Each row was made from one path, in order. Every step used is in the known rows, and no mark comes twice. Write each row's path.
Known rows:
diri, sosi: 2.00  3.11  -1.82  -1.01  0.61  1.68  1.49  1.53  -0.47  -1.27  0.19  3.87  -1.77  -0.33  0.31  -1.14  0.77  -3.09
sosi, diri, seki, vura: 2.14  -0.83  -0.12  -2.28  -1.12  -2.43  0.40  1.50  -0.03  -0.07  -4.94  3.52  0.62  4.76  -1.05  1.10  -0.01  -1.66
sosi, semo, gedun, vura, fifin: -2.69  -0.56  -0.01  1.40  2.14  -1.23  -1.20  -1.19  0.24  0.77  1.07  -6.70  -0.21  -3.16  1.24  -0.96  0.69  2.42
sosi, diri, seki, vura, gedun, semo: 1.50  -0.51  0.82  -1.23  -0.27  -1.16  0.67  1.19  -0.83  0.30  -3.31  2.01  1.82  4.35  -0.96  1.12  -0.89  0.53
vura, gedun, semo, sosi: -1.78  1.01  -1.07  1.52  1.14  2.58  0.28  -1.51  -0.57  -0.27  2.89  -3.40  0.41  -0.21  -0.35  -1.33  -1.16  1.27
gedun, semo, sosi, diri, seki, vura, fifin: 1.83  -1.32  1.26  1.16  -0.57  -0.70  -2.40  1.97  -0.72  2.12  -1.44  -1.09  1.16  -4.33  -0.12  0.37  0.65  1.47
seki, vura: -0.74  -1.55  0.60  -0.55  -0.67  0.77  0.13  0.11  1.11  -0.16  -1.89  0.78  -0.35  4.08  -0.42  0.90  -2.93  -0.82
vura, gedun: -2.54  1.05  -4.06  -0.57  1.04  2.37  1.14  -1.69  -0.23  -2.65  2.24  -1.24  -0.51  6.31  -0.61  -1.42  -2.18  -0.69
vura, fifin: -0.74  -0.76  -5.73  -0.22  0.79  0.81  -2.59  1.37  -0.41  -1.60  2.82  -2.25  -1.61  3.03  0.33  -1.23  -1.06  -0.35
seki, diri, sosi: 0.96  0.40  -2.25  -3.64  -1.93  -1.12  1.87  -0.53  1.12  -1.37  1.30  5.02  -1.87  -0.09  0.57  1.28  2.68  -2.42
diri, seki, vura, fifin: 1.57  0.98  -0.49  -1.44  0.45  0.77  -0.68  2.22  -1.11  -1.99  -0.65  4.18  0.52  0.16  0.21  0.57  -2.85  -0.34
gedun, semo, sosi, diri, seki: 2.23  0.36  1.53  0.57  0.31  -1.35  0.05  1.55  -0.30  2.88  -0.65  -1.38  0.13  -2.87  -0.35  -0.22  2.37  0.45
gedun, semo, sosi, vura, fifin: 0.74  -1.60  1.40  3.27  -0.21  0.37  -2.77  1.43  0.00  2.47  2.03  -3.14  0.32  -1.59  -0.06  -0.28  -0.41  1.51
diri, sosi, semo, gedun: 0.52  3.91  -0.18  -0.51  1.09  0.04  0.55  0.26  -0.91  -0.51  -0.64  0.63  -0.10  -5.81  1.98  -1.15  1.65  0.75
vura, gedun, semo, sosi, diri, seki: -0.13  1.39  -0.80  0.62  0.73  1.08  0.37  -0.68  -1.26  -0.35  0.66  -1.16  1.29  -0.16  -0.58  -0.89  -0.11  0.70
gedun, vura, fifin: -1.13  -2.57  -1.56  1.85  1.75  1.28  -0.68  0.43  0.86  -0.30  2.46  -3.16  -2.46  3.24  -1.25  -1.03  -0.29  -2.49
seki, diri, sosi, semo: 1.47  -0.38  -2.15  -3.03  -1.51  -2.27  1.13  -1.28  0.83  -0.46  2.06  2.90  -0.06  -2.04  1.67  1.66  3.21  -0.34
seki, vura, gedun, semo: -1.91  -1.26  1.52  0.95  0.33  2.62  0.35  -0.59  -0.04  -0.02  0.48  -1.12  1.49  3.86  -0.32  0.91  -4.40  2.11

Write each row's path:
1.94  -1.46  -1.83  -2.04  -1.22  -2.13  -1.37  2.08  -0.64  -0.85  -4.11  2.93  0.77  3.85  -0.77  0.75  -0.34  -0.99 -> sosi, diri, seki, vura, fifin
-3.89  1.36  2.76  0.26  1.67  0.23  2.12  -1.05  1.35  0.13  -1.72  -3.23  -3.63  -0.33  -0.87  -1.52  0.52  -0.91 -> semo, gedun, vura
-0.44  -0.04  0.77  -2.14  -1.00  -2.24  1.71  -2.12  1.22  -0.26  0.69  1.69  -0.98  -4.54  1.20  1.33  3.69  -0.29 -> seki, diri, sosi, semo, gedun, vura
2.09  -0.71  3.19  0.82  -0.53  -1.00  -0.42  1.41  -0.06  2.87  -2.15  -0.48  1.01  -3.27  -0.55  0.68  0.95  0.89 -> gedun, semo, sosi, diri, seki, vura
0.05  2.24  -0.16  1.05  1.58  0.61  -0.75  0.37  -1.06  -0.70  0.30  -0.52  -0.39  -6.87  1.58  -1.42  1.49  0.58 -> diri, sosi, semo, gedun, vura, fifin
0.68  -0.62  0.47  -1.27  -2.08  -0.34  1.06  -0.83  0.34  -0.49  2.09  4.67  0.29  1.99  0.28  1.91  0.66  -0.21 -> seki, diri, sosi, vura, gedun, semo
-1.60  -2.41  1.02  1.18  -1.42  1.28  -1.14  -1.23  0.18  0.13  -2.30  -1.18  2.02  1.32  -0.71  0.73  -2.48  1.18 -> seki, vura, gedun, semo, sosi, diri
0.83  2.23  2.60  -0.24  0.49  1.96  1.03  0.09  -1.20  -1.31  -0.65  3.50  1.87  -2.59  -0.09  0.47  -2.81  0.44 -> diri, seki, vura, gedun, semo, sosi
-0.61  -0.66  -0.97  -1.79  -1.03  -1.88  -0.22  -1.58  0.67  -0.93  1.67  1.06  -0.83  -5.50  1.62  1.00  3.29  0.36 -> seki, diri, sosi, semo, gedun, vura, fifin
-2.58  0.10  1.79  1.01  2.15  -1.63  0.74  -1.74  0.81  1.39  0.16  -6.11  -0.42  -2.25  0.92  -0.71  1.01  1.99 -> sosi, semo, gedun, vura
1.08  -0.46  -0.99  -2.20  -1.05  -1.41  0.38  0.46  -0.49  -1.35  -4.41  3.32  1.32  5.44  -1.12  0.74  -0.93  -1.28 -> sosi, diri, seki, vura, gedun
0.28  2.85  1.79  0.62  1.63  0.32  1.21  -0.15  -0.42  -0.01  -0.60  0.21  -0.51  -5.91  1.37  -1.15  1.79  -0.23 -> diri, sosi, semo, gedun, vura
-1.33  -0.39  -1.09  1.89  -2.02  0.95  -1.99  -2.21  0.67  -1.90  -0.91  0.36  0.43  1.52  -0.92  -1.21  -1.20  -2.37 -> semo, sosi, vura, gedun
1.34  -0.77  -0.47  -2.38  -3.02  -1.67  0.81  -0.45  1.29  -0.92  0.49  6.06  -0.97  2.42  0.19  1.90  1.60  -2.45 -> seki, diri, sosi, vura
0.50  0.26  1.38  1.63  0.94  0.51  0.16  0.78  0.40  2.84  1.92  -3.63  -0.86  -3.17  -0.06  -0.63  0.95  0.83 -> gedun, semo, sosi
-1.46  -0.22  -1.67  1.21  0.25  1.17  -0.24  -1.33  -0.49  0.20  0.95  -3.44  0.78  1.26  -0.68  -1.04  -0.18  1.07 -> vura, gedun, semo, sosi, diri
-0.87  -1.12  1.13  2.48  0.27  1.19  -0.22  -0.04  -0.20  0.61  1.90  -1.18  1.30  8.27  -0.96  0.26  -3.52  1.28 -> sosi, vura, gedun, semo
0.90  -0.97  3.10  2.85  -0.19  0.05  -0.90  0.90  0.55  3.13  1.12  -2.44  0.13  -0.91  -0.38  0.03  0.03  0.69 -> gedun, semo, sosi, vura
